Every row comes from one small tree of marks. The marks that hang from a mark follow it in brackets, in alphabetical order. Every link used is in the known rows. Which tree was each row made from?
Known rows:
peke[pipu[konorar[finom]]]: [-5, -5, 19, -3, 2, -3, 0, 3, -11, 11, 11, -7, -2, 2, 3, -9, 34, -46, -4, 1]
feted[pipu[depud konorar[finom peke]]]: [-6, -8, -15, 2, 2, 10, 9, -1, -24, -12, -10, -2, 22, -19, -7, -19, -16, -20, 5, -8]
depud[konorar[finom[muto]]]: [8, 0, 73, -12, 12, -14, -11, 15, 27, 24, -56, -2, -25, -13, 3, -22, 45, -3, -5, -17]
peke[konorar[depud finom]]: [-8, -14, 14, 15, 0, -8, -5, 0, 17, 2, -4, -28, -11, 20, -5, 20, 14, -5, 6, 29]
depud[konorar[finom] pipu[feted peke]]: [18, 14, 14, 7, -5, 3, -1, 8, 6, 4, -17, 16, 18, -37, 15, -18, -71, 11, 13, -15]
pipu[depud feted konorar[peke]]: [9, -7, -44, 9, -3, 7, 15, -7, -33, -20, 29, 13, 11, 14, -11, -18, -13, 21, 11, -2]
peke[konorar[depud finom] pipu[feted]]: [-20, -2, -33, 14, -4, 4, -5, 2, 6, -13, 46, -9, 7, 15, -2, 51, -3, -27, 0, 35]
peke[pipu[konorar]]: [-2, 1, 9, -7, -4, -1, 9, -13, -19, 3, 20, 3, -10, 18, 0, -17, 45, -21, -1, 8]
finom[konorar]: [9, 7, 52, 31, 2, -26, -6, -13, -10, 35, -9, -10, -49, 21, 5, -15, 13, 2, 0, 20]
depud[konorar[finom[muto]] pipu[feted peke]]: [14, 15, 22, -11, 0, 3, -9, 20, 27, 7, -25, 21, 13, -40, 10, -9, -42, 19, -2, -37]
pipu[depud[konorar[finom]] feted peke]: [7, 1, 4, 7, -1, 7, 0, 6, -13, -2, 8, 10, 36, -7, 0, -17, -27, -7, 9, -18]
finom[konorar[depud peke[pipu[feted]]] muto]: [-9, 12, -22, 14, 3, -7, -1, -17, 6, -9, 5, 14, -25, 2, 1, 54, -18, 26, -13, 13]
pipu[depud feted konorar[finom peke]]: [6, -12, -36, 12, 3, 5, 6, 8, -26, -12, 18, 3, 20, -2, -9, -9, -26, -1, 9, -12]
pipu[peke[konorar]]: [-5, -6, 9, -4, -8, -6, -2, -11, -19, 19, 6, -10, 9, 9, -1, -3, 19, 11, 3, 5]
feted[pipu[konorar[peke]]]: [1, 2, -6, -8, -1, 4, 10, -14, -27, 4, -22, 6, 1, -21, 4, -23, -9, 10, 6, 0]
konorar[depud finom[muto] peke]: [3, -5, 19, -17, 14, -11, -8, 2, 30, 7, -65, -17, -26, -9, 5, 14, 12, 26, -9, 0]
konorar[depud[pipu] peke]: [18, 7, -4, 4, -1, -3, 15, -26, 13, -21, -43, -5, -34, 0, 10, -10, -44, 55, 11, 39]
peke[konorar]: [-2, -6, 20, 7, -3, -13, -3, -6, -8, 17, 7, -13, -27, 21, -4, -11, 40, 3, 6, 27]
depud[konorar[finom]]: [13, -1, 64, 5, 7, -13, -4, 5, 4, 21, -44, -6, -18, -8, 7, -33, 19, -9, 9, 5]
finom[konorar[peke[pipu[depud feted]]] muto]: [-9, 10, -24, 16, 2, -6, 1, -10, -16, -10, 23, 20, -21, 7, -9, 28, -4, 4, -15, 4]
feted[pipu[konorar peke]]: [-4, 6, 0, -16, -10, 11, 4, -9, -22, 17, 4, 7, 31, -13, 7, -25, 0, -5, 1, -20]
depud[pipu[konorar[finom] peke]]: [11, -2, 15, -3, -6, 1, 1, 4, 0, 8, -9, -5, 21, -21, 5, -23, -37, -3, 4, -25]
konorar[depud]: [9, 4, 24, 4, 1, -8, 4, -16, 16, 7, -16, -16, -34, 33, 7, -11, 25, 21, 6, 35]

Write each row's tree:
[-23, -3, -25, -4, -2, 5, -11, 20, 7, -12, 54, 3, 3, 15, -18, 34, 40, -41, -16, 3] -> peke[konorar[finom[muto]] pipu[depud feted]]
[-2, 8, 7, -15, 11, -1, -5, 7, 2, -1, -32, 23, -2, -40, 8, 13, -2, -2, -7, -16] -> depud[konorar[finom[muto] peke[pipu[feted]]]]
[-4, 11, -12, -20, 11, -4, -13, 13, 3, 15, -19, 9, -17, -30, 13, 21, 6, -12, -18, -7] -> konorar[finom[muto] peke[pipu[feted]]]
[1, -2, -3, -19, 1, 3, -16, 27, 6, 25, 10, 6, 29, -16, 1, 5, 6, -3, -12, -58] -> pipu[feted konorar[finom[muto]] peke]
[1, -1, 40, -12, 11, -11, -14, 11, 45, 17, -39, -21, -32, 13, 4, 8, 40, 2, -12, 3] -> konorar[depud finom[muto]]
[-20, -9, -2, 6, -2, -2, -2, -8, 9, -10, 16, -21, -4, 17, -4, 36, 22, -30, 0, 39] -> peke[konorar[depud finom] pipu]
[-8, 1, -15, -11, -13, 19, 12, -12, -26, -7, 27, 7, 41, 6, -7, -27, 4, -12, 2, -19] -> feted[pipu[depud konorar peke]]
[19, 0, -3, 2, -4, -3, 16, -15, -13, -13, -25, 6, -17, -13, 1, -30, -30, 38, 12, 5] -> depud[pipu[konorar[peke]]]
[14, 2, -12, 12, 1, 3, 16, -14, -25, -22, -5, 21, 2, 0, -4, -26, -21, 35, 18, 11] -> pipu[depud[konorar[peke]] feted]
[4, -13, 17, 6, 3, -2, 2, 0, 16, 1, -6, -20, 0, 20, -2, -2, 12, -5, 6, 4] -> pipu[konorar[depud finom]]
[-19, -4, -34, 16, -5, 6, -3, 9, -15, -14, 66, -2, 9, 19, -12, 23, 12, -49, -3, 26] -> peke[konorar[finom] pipu[depud feted]]
[0, -8, -26, 5, -5, 12, 0, 13, -20, -1, 44, 2, 48, 6, -7, -10, -18, -17, 3, -32] -> pipu[depud feted konorar[finom] peke]
[20, 11, -15, 12, -9, 4, 8, 5, -1, -4, 30, 15, -16, 4, 3, -24, -25, 17, 9, 5] -> depud[pipu[feted konorar]]
[-10, 5, 33, -22, 0, 12, -5, 8, 10, 2, -30, 9, 33, -26, -3, -17, 10, -18, -8, -37] -> feted[pipu[depud[konorar[finom[muto]]] peke]]
[5, -10, -35, 11, 5, 4, 5, 2, -2, -12, -4, -3, 15, -3, 1, 18, -41, 20, 11, -3] -> pipu[feted konorar[depud finom peke]]
[2, 0, 23, 13, 8, -20, -2, -20, 16, 5, -43, -7, -41, 9, -2, 25, -1, 49, -7, 7] -> finom[konorar[depud peke] muto]
[-18, 5, -2, -8, -12, 5, -3, -11, -21, 18, 9, -4, 19, -11, 4, -2, 0, -5, 1, 5] -> feted[pipu[peke[konorar]]]
[-7, -3, -29, 9, -3, 11, 4, 11, -18, -14, 60, 7, 21, 18, -9, 1, 10, -49, -1, 1] -> peke[pipu[depud feted konorar[finom]]]
[-12, 0, -21, -10, 2, 9, -4, 15, 27, -12, 31, 5, 9, 9, -4, 38, 23, -19, -14, -13] -> peke[pipu[feted konorar[depud finom[muto]]]]
[-3, 2, -12, -6, 1, 0, 15, -27, -30, -17, -4, 2, -17, 12, -1, -15, 19, -6, -1, 33] -> konorar[peke[pipu[depud]]]
[1, -9, -27, -8, 8, 3, -3, 13, 20, -10, -14, 2, 9, -9, -4, 28, -13, 28, -4, -26] -> pipu[feted konorar[depud finom[muto] peke]]
[10, 3, 13, -11, 8, -6, -3, 1, 44, -9, -68, -10, -32, -20, 7, 11, -28, 37, -4, 6] -> konorar[depud[pipu] finom[muto] peke]
[-11, -9, -30, 10, -7, 6, -7, 12, -19, 0, 49, -6, 39, 9, -11, 13, -17, -18, 3, -6] -> pipu[depud feted peke[konorar[finom]]]
[-8, -9, 37, -7, 6, -15, -20, 21, 21, 26, -16, -19, -25, 4, -7, 9, 54, -13, -11, -6] -> peke[konorar[finom[muto]]]
[-1, 14, -24, 5, -5, 6, 6, -6, -18, -8, 51, 11, -13, 29, 0, -9, 24, -26, -3, 33] -> peke[pipu[depud feted]]
[13, 11, 4, -5, -9, 3, 9, -22, 19, -8, -19, -7, -8, 6, 12, -12, -36, 38, 7, 20] -> konorar[depud[pipu[peke]]]
[6, -6, 10, 2, 10, -10, 0, -10, 7, 5, -53, -21, -20, -5, 10, 3, -15, 19, 6, 23] -> konorar[depud finom peke]
[-5, 4, -37, 5, -7, 11, 12, -12, -2, -21, 53, 10, 7, 28, 0, 19, 8, -3, 3, 20] -> peke[pipu[feted konorar[depud]]]
[13, 5, -17, 5, -8, 8, -2, 16, -3, 5, 19, 8, 29, -25, 8, -12, -61, 1, 6, -28] -> depud[pipu[feted konorar[finom] peke]]
[-13, -7, 10, -19, 4, 3, -2, 4, 29, -10, 1, -8, 0, 14, -5, 25, 48, -22, -15, -10] -> peke[pipu[konorar[depud finom[muto]]]]
[2, 1, 14, -10, 2, 8, -8, 17, 9, 1, -2, 17, 31, -10, -5, -7, 1, 3, -5, -40] -> pipu[depud[konorar[finom[muto]]] feted peke]
